What can hang from each mark:
paten: ravap
defumup: gige vilup
mosa: defumup
tumo: fene nitiger ravap
faki: nitiger
fube: ravap
dumor: paten
fazuk: fene
ravap: tumo
vilup: defumup nitiger
nitiger: faki subob tumo vona

Each row was made from one small tree. Brackets hold a mark, then the marks that hang from it, in alphabetical order. Every link used is in the known rows. Write each row's tree.
Known rows:
{dumor {paten {ravap {tumo {nitiger vona}}}}}: [-13 -53  -6 -38 -25  -8  28  24 -30  23   8   5  10 -69  22  56 -36 -16
 -13 -24 -39  25 -18  36 -21  10  10]
{fube {ravap {tumo fene {nitiger vona}}}}: [-34 -19  22 -16 -53  -6  21  42 -11 -16   3  16  10 -12 -28   2 -15  -2
 -18   3 -17  24   3  48  -7   6   2]
{defumup gige {vilup {nitiger faki {tumo ravap}}}}: [ 24 -46  10  -9 -23  -4 -18  -3   5  17 -47 -66  22 -59  32  43  23 -10
  34  31  -9  55  -5  -8   5   1   3]
{ravap {tumo fene}}: [ -5   5   8 -10 -30   0  -7   8   6  -4  21   2   4 -26 -20   4 -10  -1
  -5  21 -11  -5  12  22   6   1  28]
{paten {ravap {tumo fene {nitiger subob vona}}}}: [-22 -38   4 -13 -40   1  14  17 -29   8  14  11  10 -57 -22  40   8   1
 -13 -26 -24  16 -24  46 -26   7  24]
{defumup {vilup {nitiger subob {tumo fene}}}}: [ 13 -25   2  28 -11  -7 -19  14   0  12  -5 -40  -8 -34 -11  36  11  19
  13  42 -15  20 -14 -21  15  -8  -2]
{fube ravap}: [-14  -6  11   6  -6   3  10  17  -6  -3  -6  -4 -12  13  -9  -9 -16   0
   7  -5  -1  18   1   6   2   3 -21]
{paten ravap}: [  2 -14   3  -4   5  11   2 -16 -27  21   0 -12   2 -21  23  23 -16  -6
  16 -17  -6  -1  -9  10  -5  13   2]
{faki {nitiger subob {tumo fene ravap} vona}}: [-45 -20  13  15 -32 -17  -1  19 -19  44  -3   7  -2 -22 -24   5  26  13
   1  57   1  29 -37  41 -22  -1  26]
{faki {nitiger {tumo fene ravap}}}: [-37  -3  30  -5 -19  -6  -4   1 -16  43  -6   3   2 -22  13 -13 -17  -5
   5  63  10  -1 -21  41   0  13  34]
{dumor {paten {ravap tumo}}}: [  1 -36 -11 -21  -6  -2  14   6 -21  31  20  -9  -6 -62  25  49 -47 -15
   9 -12 -37  15  -8  18  -6   9  14]
{defumup gige {vilup {nitiger faki subob vona}}}: [ 32 -51 -23  14 -29   0 -16  24  10   6 -36 -49  13 -53 -24  64  68   8
  21  -1 -23  74 -13 -17 -12 -18 -17]
{nitiger faki subob tumo}: [ -1 -34 -19  17   1 -11   8  -9 -14  -2   5 -42  -3 -28 -29  32  27  34
  30  14   2  48 -19 -14 -24  -8 -22]
{faki {nitiger subob tumo}}: [-18 -12 -26  24  -9  -8  -4   5  -9  28  18 -16  -6 -31 -26  38   2  20
  27  22  12  29 -32 -20 -28 -10  -8]
{vilup defumup}: [ 21  22   9  10  -3   7  -7  23  -8  15   3 -11   5   2   6   6 -13  -6
  -6   4  -8   3   1   3  16 -11  -7]
{vilup defumup {nitiger faki subob}}: [ 45   2 -14  16  -8  12  -2  28 -30  38 -12 -45 -10 -48  -7  32  10  12
   4 -11 -20  28 -18   2  18 -12 -25]
{tumo nitiger ravap}: [-26 -20  28 -34  -9   0  16   8  -3   3 -24  29  12  -8  33 -35 -10 -22
 -28 -18   3 -14 -13  36   4  17  13]
{fazuk fene}: [  4  -3  -7  14 -22  10  18   3   6   3  -5   1   4  -2   1   1   8  10
  -3  27  -8  -6  -7   6  -6   1  -6]
{defumup gige {vilup {nitiger faki}}}: [ 43 -35  -7  -6 -15   9 -19   7  15   5 -40 -55  19 -52  14  50  24 -12
  25   2 -13  41   2 -19  12  -2  -9]
{defumup gige {vilup {nitiger subob {tumo ravap} vona}}}: [ 10 -45  -3  19 -39 -17 -23  17   6  17 -34 -44  12 -48  -6  52  62   0
  19  23 -18  65 -21 -21 -16 -18  14]
{dumor {paten {ravap {tumo fene {nitiger subob vona}}}}}: [-30 -58   7 -24 -24 -11  29  35 -28  27  11  18   2 -73  -4  55 -10  -9
 -29 -19 -49  20 -34  51 -18   7  26]
{vilup defumup {nitiger subob vona}}: [ 35  16 -14  30 -27   1  -7  43 -29  37  -6 -25 -11 -25 -20  37  25   9
 -13  -6 -26  26 -17  -1   7 -21 -13]
{mosa {defumup gige {vilup {nitiger subob}}}}: [ 28 -42  -8   4  -6  -4 -15  15  22   7 -39 -14   1 -23 -23  41  28 -28
  26 -11 -17  38 -15 -45   7 -30  13]
{paten {ravap {tumo fene {nitiger faki subob vona}}}}: [-13 -57   0 -22 -39   4  21  13 -37   8   4  -8  17 -73 -25  45  14  11
  -2 -16 -24  36 -26  56 -27  12   9]
{dumor {paten {ravap {tumo fene}}}}: [-10 -31  13 -23  -7  -1  13  12 -20  36  17   0  -5 -59  21  40 -42 -20
  -6   5 -40   1  -8  42   6  12  33]
{ravap {tumo fene nitiger}}: [-17 -10  18 -30 -31  -1   7  16   2 -15  12  21  16 -35  -6   3 -20 -10
 -24  -2  -8 -13   1  32   4   7  25]

Write each row's tree:
[-17 -13 -30  19 -22  -4  -1  25  -8  28   7  11  -6 -20 -37  22  26  14
   3  13   1  29 -29   6 -30 -10  -6]
{faki {nitiger subob vona}}
[-20 -16 -31  31 -23 -15  -1  15 -17  30  16 -15  -2 -25 -42  44  23  30
  24  33   6  48 -32 -12 -41 -16 -10]
{faki {nitiger subob tumo vona}}
[ 50  29   8  10 -17  11 -20  26  -9  35 -21 -40  12 -38  15  49  13 -31
   2 -20 -17  11  -4 -13  23 -20  16]
{vilup {defumup gige} nitiger}
[ 40 -53  -6 -14 -25  -7  -7  18   2   5 -60 -33  20 -25 -15  44  31 -21
  34  22 -21  69   0 -18   2 -20  -1]
{mosa {defumup gige {vilup {nitiger faki vona}}}}
[-30 -12  38   2 -27 -19   3   3 -18  13 -13  -2   6   1  -1  -8  21   7
  -6  61  -6  18  -9  44  -7   3  32]
{nitiger {tumo fene ravap} vona}
[-26 -55   9 -25 -22  -8  23  19 -16   2 -31  15  11 -27  -7 -15  39   7
 -26 -14  -9  39 -31  51 -22   9  -7]
{tumo {nitiger faki subob vona} ravap}
[-28  -9  44  -4  -9 -12   1  -7 -11  14 -10  -3   4  -6  13 -17   1  -1
  -4  50   1  -1  -8  35   6   9  34]
{nitiger {tumo fene ravap}}
[ 36 -41 -13  13 -33  -9 -19   8  -2   4 -33 -79  26 -55  -2  83  42  11
  42  36 -13  77  -2 -30 -12 -14 -17]
{defumup gige {vilup {nitiger faki tumo vona}}}
[-24 -30  35  -6 -27 -16  11  -1 -27  14 -23 -24  11 -14  -4  -4  27  17
   3  67  -7  39 -10  52 -11   9  17]
{nitiger faki {tumo fene ravap} vona}
[-34 -20  31  12  -6 -14   1  -2  -7  12  -4   1  -5 -12 -12 -10  25   8
  -6  36  -1  10 -23  27  -5   1  31]
{nitiger subob {tumo fene ravap}}
[ 32 -66 -17   1 -22  -7  -5  22   7   5 -53 -32  10 -32 -39  54  55  -8
  31   4 -25  79 -15 -26  -8 -30  -5]
{mosa {defumup gige {vilup {nitiger faki subob vona}}}}
[ 22 -50 -17  20 -27 -24 -14  17   4   4 -33 -37   8 -26 -39  74  47  -5
  39  22 -18  75 -18 -57 -19 -40   7]
{mosa {defumup gige {vilup {nitiger subob tumo vona}}}}
[-35 -38  11 -15 -22  -9  17  22  -7   3 -22  35   6 -14  -5 -18  36  -2
 -33 -18  -7  17 -29  40 -20   5   8]
{tumo {nitiger subob vona} ravap}
[-23 -21   6 -15 -28  -2   9  22   6 -11  17  23   6 -43 -31  11   4   0
 -24 -16 -12  -3 -14  25  -7  -1  22]
{ravap {tumo fene {nitiger subob}}}
[ -1 -35 -18 -31 -47  -5  17  18 -13 -14   1  -8  23 -45 -19  22   2  13
  -3  -8 -12  42   3  27 -23   4 -14]
{ravap {tumo {nitiger faki vona}}}
[-27 -40  29   3  -7 -11   9  -6 -17  15 -17 -20   0 -27 -12  -6  32  20
   4  40  -3  31 -25  40  -8   5  16]
{nitiger faki subob {tumo fene ravap}}
[-29 -43  23   7 -22 -18  11   4 -25  15 -19 -20   3 -21 -27   3  52  31
   0  49  -9  48 -25  46 -22   0  11]
{nitiger faki subob {tumo fene ravap} vona}
[ 10 -41  10 -11  -1  -4 -13   8  37 -15 -34   2  21  10 -12  19  10 -34
  27   5  -3  35   6 -36   2 -23  16]
{mosa {defumup gige vilup}}
[-19 -44  -5 -16 -44  -6  17  27 -10 -13   5   4  15 -52 -47  22  29  20
 -17   1 -19  38 -14  43 -23   0   5]
{ravap {tumo fene {nitiger faki subob vona}}}
[-18 -63 -18 -24 -24 -11  29  32 -27  24  14  10   2 -76   0  63 -11  -5
 -15 -39 -44  37 -33  31 -32   1   5]
{dumor {paten {ravap {tumo {nitiger subob vona}}}}}
[ 32 -20 -11   7 -32  -1 -22  24  15   8 -33 -35  18 -33   3  53  38 -12
  12   9 -19  41   3 -20   3 -13   4]
{defumup gige {vilup {nitiger vona}}}
[ -9 -18 -14 -23 -48  -9  10  23  -5 -16  12  12  21 -33 -18  22  -3   1
 -14 -11 -11  21   3  16 -20  -1   1]
{ravap {tumo {nitiger vona}}}
[ -6 -33   0 -24 -20  -2  23  15 -19  -9 -20  -6  21 -17  -3  11  16  10
 -12  -4  -6  32 -11  27 -17   6 -21]
{tumo {nitiger faki vona}}
[-14 -34   7  -4 -26 -17  10  -3 -27  11 -20 -30  11 -17   3   4  23  20
  16  45  -4  53  -8  30 -23   5  -6]
{nitiger faki {tumo ravap} vona}
[-30 -35  50 -42  -8   4  23   6 -13   5 -37  17  18 -23  27 -36   1 -15
 -31  11  -1  -6 -16  69  14  28  19]
{tumo fene {nitiger faki} ravap}
